Each row was made from one small tree. The marks that hang from a mark follow it in brackets, in alphabetical order. Every link used is in the known rows. Write each row's tree.
Known rows:
sinu[dosafeg faluz]: [10.4 4.1 46.5 4.6 -42.2 -15.3 14.8 58.7 7.7 -8.3 -4.5 6.1 24.7 24.8 18.6 32.1 45.3]
nebe[faluz[sinu[dosafeg]]]: [30.7 12.5 26.7 27.1 -20.4 -30.8 10.5 40.4 11.2 21.4 9.8 3.9 9.2 23.2 10.1 58.0 56.7]
dosafeg[fedig[faluz[sinu] lezule]]: [51.3 -20.9 17.2 -12.0 -15.6 -59.2 -1.1 28.4 24.8 8.5 11.7 -36.9 -15.4 39.0 17.6 42.8 32.9]
fedig[faluz]: [37.0 -5.6 38.6 -1.9 -11.0 -40.4 -6.0 29.3 10.7 -2.1 11.8 -17.5 -2.5 32.2 -9.3 33.3 24.4]
nebe[faluz]: [34.6 -1.1 44.2 3.8 -20.4 -27.7 -0.7 10.7 -3.5 8.9 10.8 -8.7 -3.6 34.1 -4.3 34.6 20.3]
dosafeg[fedig[faluz lezule[sinu[biri]]]]: [60.9 -17.3 5.1 -17.1 -15.6 -31.4 7.3 39.6 14.6 18.6 17.3 -45.3 -1.9 43.1 17.4 36.9 25.1]
nebe[faluz[sinu[biri dosafeg[fedig[lezule]]]]]: [43.3 -0.5 7.8 17.5 -30.9 -23.3 21.2 47.1 15.0 21.0 10.5 -13.3 3.5 36.7 42.3 57.0 50.4]
fedig[faluz lezule]: [45.1 -9.6 30.3 -7.5 -9.3 -67.5 -5.5 30.3 6.9 -10.4 5.3 -30.7 -13.7 33.7 0.3 12.1 27.3]
biri[fedig[dosafeg faluz[sinu]]]: [4.2 6.3 26.1 -11.7 -26.2 -50.8 -22.9 28.8 30.2 9.5 41.0 -15.0 8.8 9.3 14.4 47.3 45.9]
sinu[biri dosafeg[fedig[lezule]]]: [26.2 7.9 0.8 9.5 -25.1 -22.2 26.9 58.7 9.1 -5.7 -1.3 -22.9 2.3 45.1 47.1 36.4 39.5]
sinu[biri]: [17.4 -3.1 17.7 7.5 -16.6 -12.9 13.4 55.3 5.5 4.7 9.2 1.1 13.2 20.1 7.8 34.1 12.3]
fedig[faluz[sinu]]: [38.6 -11.2 28.5 4.4 -8.1 -46.9 -2.5 42.4 23.8 15.1 15.4 -8.3 3.6 15.7 -8.3 47.4 33.4]
lide[faluz[sinu[biri[fedig[lezule]] dosafeg]]]: [5.6 1.9 2.2 -5.4 -48.4 -31.7 12.8 66.8 22.4 6.8 17.0 4.2 12.8 6.5 54.5 42.7 55.3]
biri[fedig[lezule[sinu]]]: [17.2 2.5 1.9 -37.6 -22.0 -48.7 0.0 24.5 4.8 13.9 8.4 -49.1 -12.4 28.6 20.5 6.8 34.4]
biri[fedig]: [-3.1 4.5 22.5 -23.9 -29.8 -26.0 -0.8 19.6 8.7 0.1 12.7 -24.8 -7.5 26.5 17.8 23.2 24.7]
lezule[sinu]: [27.7 1.7 15.3 -3.1 -7.3 -27.8 7.3 37.9 3.8 21.0 6.7 -22.3 6.6 29.3 -4.4 32.9 23.8]
lezule[sinu[biri dosafeg[fedig] faluz]]: [25.1 -4.4 20.5 -3.9 -48.9 21.5 27.3 68.3 13.6 23.2 10.1 -7.9 36.1 36.0 35.3 57.8 43.3]
dosafeg[fedig[lezule]]: [27.5 -9.9 18.8 -15.3 -19.4 -43.0 8.8 16.9 3.4 -9.0 -0.1 -41.2 -19.1 53.7 27.3 21.9 17.3]
fedig[dosafeg faluz]: [22.2 7.4 41.0 10.0 -12.4 -49.4 -17.4 29.4 11.4 -9.4 27.1 -11.7 11.1 27.8 0.6 37.1 30.6]
faluz[sinu[biri dosafeg[fedig]]]: [18.1 5.4 0.1 23.4 -25.8 -1.2 28.2 71.8 25.3 20.5 9.9 1.1 18.5 27.8 37.8 72.0 46.5]

Which tree is each row?
[16.0 -3.0 22.2 -23.2 -31.2 -16.7 -3.1 38.1 19.1 5.2 27.3 -17.9 2.6 17.6 12.0 34.3 25.3]
sinu[biri[fedig[faluz]]]
[34.7 -10.4 23.6 16.6 -22.5 -14.7 10.0 43.2 12.1 32.6 22.0 11.0 13.0 8.5 1.5 53.4 24.4]
nebe[faluz[sinu[biri]]]
[-2.4 5.7 11.3 0.9 -49.8 -3.7 12.8 66.6 27.5 16.3 25.5 18.5 23.8 4.4 45.2 64.9 53.0]
lide[faluz[sinu[biri[fedig] dosafeg]]]
[53.5 7.5 -0.1 10.2 -9.6 -41.3 14.5 74.0 9.7 13.4 6.1 -23.1 15.7 25.8 15.7 31.0 55.7]
fedig[faluz lezule[sinu[biri dosafeg]]]
[14.3 -5.8 16.6 -10.4 -39.2 -9.0 3.5 31.9 17.0 34.4 30.7 -3.1 6.2 5.7 16.9 49.4 30.4]
nebe[faluz[sinu[biri[fedig]]]]
[29.5 3.8 32.2 3.5 -11.7 -77.0 -17.7 30.1 8.4 -18.7 21.2 -26.1 0.4 30.1 8.7 16.0 32.1]
fedig[dosafeg faluz lezule]
[29.0 14.9 7.2 4.3 -19.0 -9.6 20.4 40.4 9.7 18.8 2.4 -31.5 8.2 52.1 27.3 57.5 48.4]
lezule[sinu[dosafeg[fedig]]]
[13.8 11.2 2.5 31.5 -17.1 -16.1 26.1 87.1 20.0 19.6 5.8 17.0 25.4 7.5 22.5 58.5 48.1]
faluz[sinu[biri dosafeg]]
[50.3 9.5 17.2 1.3 -16.3 -19.2 8.5 36.3 16.5 17.4 11.6 -37.2 4.6 54.8 17.9 61.8 54.9]
lezule[sinu[dosafeg[fedig[faluz]]]]
[27.4 -8.9 6.2 11.5 -40.1 -23.1 22.5 64.6 21.7 6.9 12.3 3.3 12.8 31.5 54.9 62.7 45.5]
lide[faluz[sinu[biri dosafeg[fedig[lezule]]]]]
[14.3 15.9 15.5 -6.5 -36.7 -12.3 6.9 56.3 19.6 2.1 20.9 -11.6 11.1 21.4 27.2 42.6 54.6]
sinu[biri[fedig[faluz]] dosafeg]
[34.8 15.4 4.8 -22.7 -24.1 -54.0 0.3 39.3 13.3 9.5 8.9 -49.5 -6.0 32.3 25.5 20.3 68.1]
biri[fedig[faluz lezule[sinu[dosafeg]]]]
[49.3 -14.8 26.8 -17.0 -17.5 -51.9 -2.8 14.3 11.7 -9.0 7.1 -47.9 -21.2 53.7 16.7 27.5 24.5]
dosafeg[fedig[faluz lezule]]
[23.0 2.2 31.3 15.8 -10.8 -56.0 -14.7 43.1 25.6 7.5 33.0 -2.2 16.3 12.9 -0.7 52.2 37.8]
fedig[dosafeg faluz[sinu]]
[36.2 -28.0 17.5 -27.7 -45.1 -9.6 19.1 50.7 9.0 16.4 8.6 -28.8 17.1 34.4 31.6 26.8 19.4]
dosafeg[fedig[lezule[sinu[biri faluz]]]]
[25.2 -17.8 28.3 -11.7 -35.8 3.7 15.7 66.0 8.6 24.1 11.9 2.7 37.5 11.4 6.7 32.6 19.0]
lezule[sinu[biri faluz]]
[2.2 5.4 16.7 -20.8 -57.9 12.6 19.0 70.2 15.0 22.8 15.2 -5.9 37.4 11.6 34.8 37.4 53.3]
lezule[sinu[biri[fedig] dosafeg faluz]]
[-9.3 13.2 16.6 -19.1 -30.3 -62.1 -13.0 19.6 7.2 -15.9 19.9 -33.5 -6.0 25.3 34.6 5.3 32.8]
biri[fedig[dosafeg lezule]]
[42.2 1.0 3.1 21.9 -13.1 -50.5 15.1 84.5 23.0 8.7 7.7 -4.3 13.1 12.2 20.8 39.5 57.5]
fedig[faluz[sinu[biri dosafeg]] lezule]
[19.8 -5.2 14.9 18.5 -42.5 4.0 22.1 66.1 24.9 16.3 19.9 18.4 23.9 29.5 46.0 84.7 41.7]
lide[faluz[sinu[biri dosafeg[fedig]]]]
[-1.5 -1.5 28.1 -38.7 -49.8 -46.2 -12.3 29.8 8.6 3.6 25.0 -34.8 19.5 17.2 32.6 6.1 39.1]
biri[fedig[dosafeg lezule[sinu[faluz]]]]
[-5.1 16.0 -4.0 5.0 -34.4 -11.0 19.7 73.0 25.9 20.3 15.9 2.0 18.8 4.6 37.5 51.5 55.6]
faluz[sinu[biri[fedig] dosafeg]]
[21.7 -8.6 24.3 -5.1 -52.8 -7.7 26.6 66.0 11.0 -10.0 -0.1 -11.6 19.1 40.2 50.1 31.3 38.2]
sinu[biri dosafeg[fedig[lezule]] faluz]
[0.1 -13.2 17.1 -15.3 -46.1 -8.3 3.0 47.4 25.6 20.3 30.8 14.7 16.1 1.9 30.0 55.8 26.3]
lide[faluz[sinu[biri[fedig]]]]
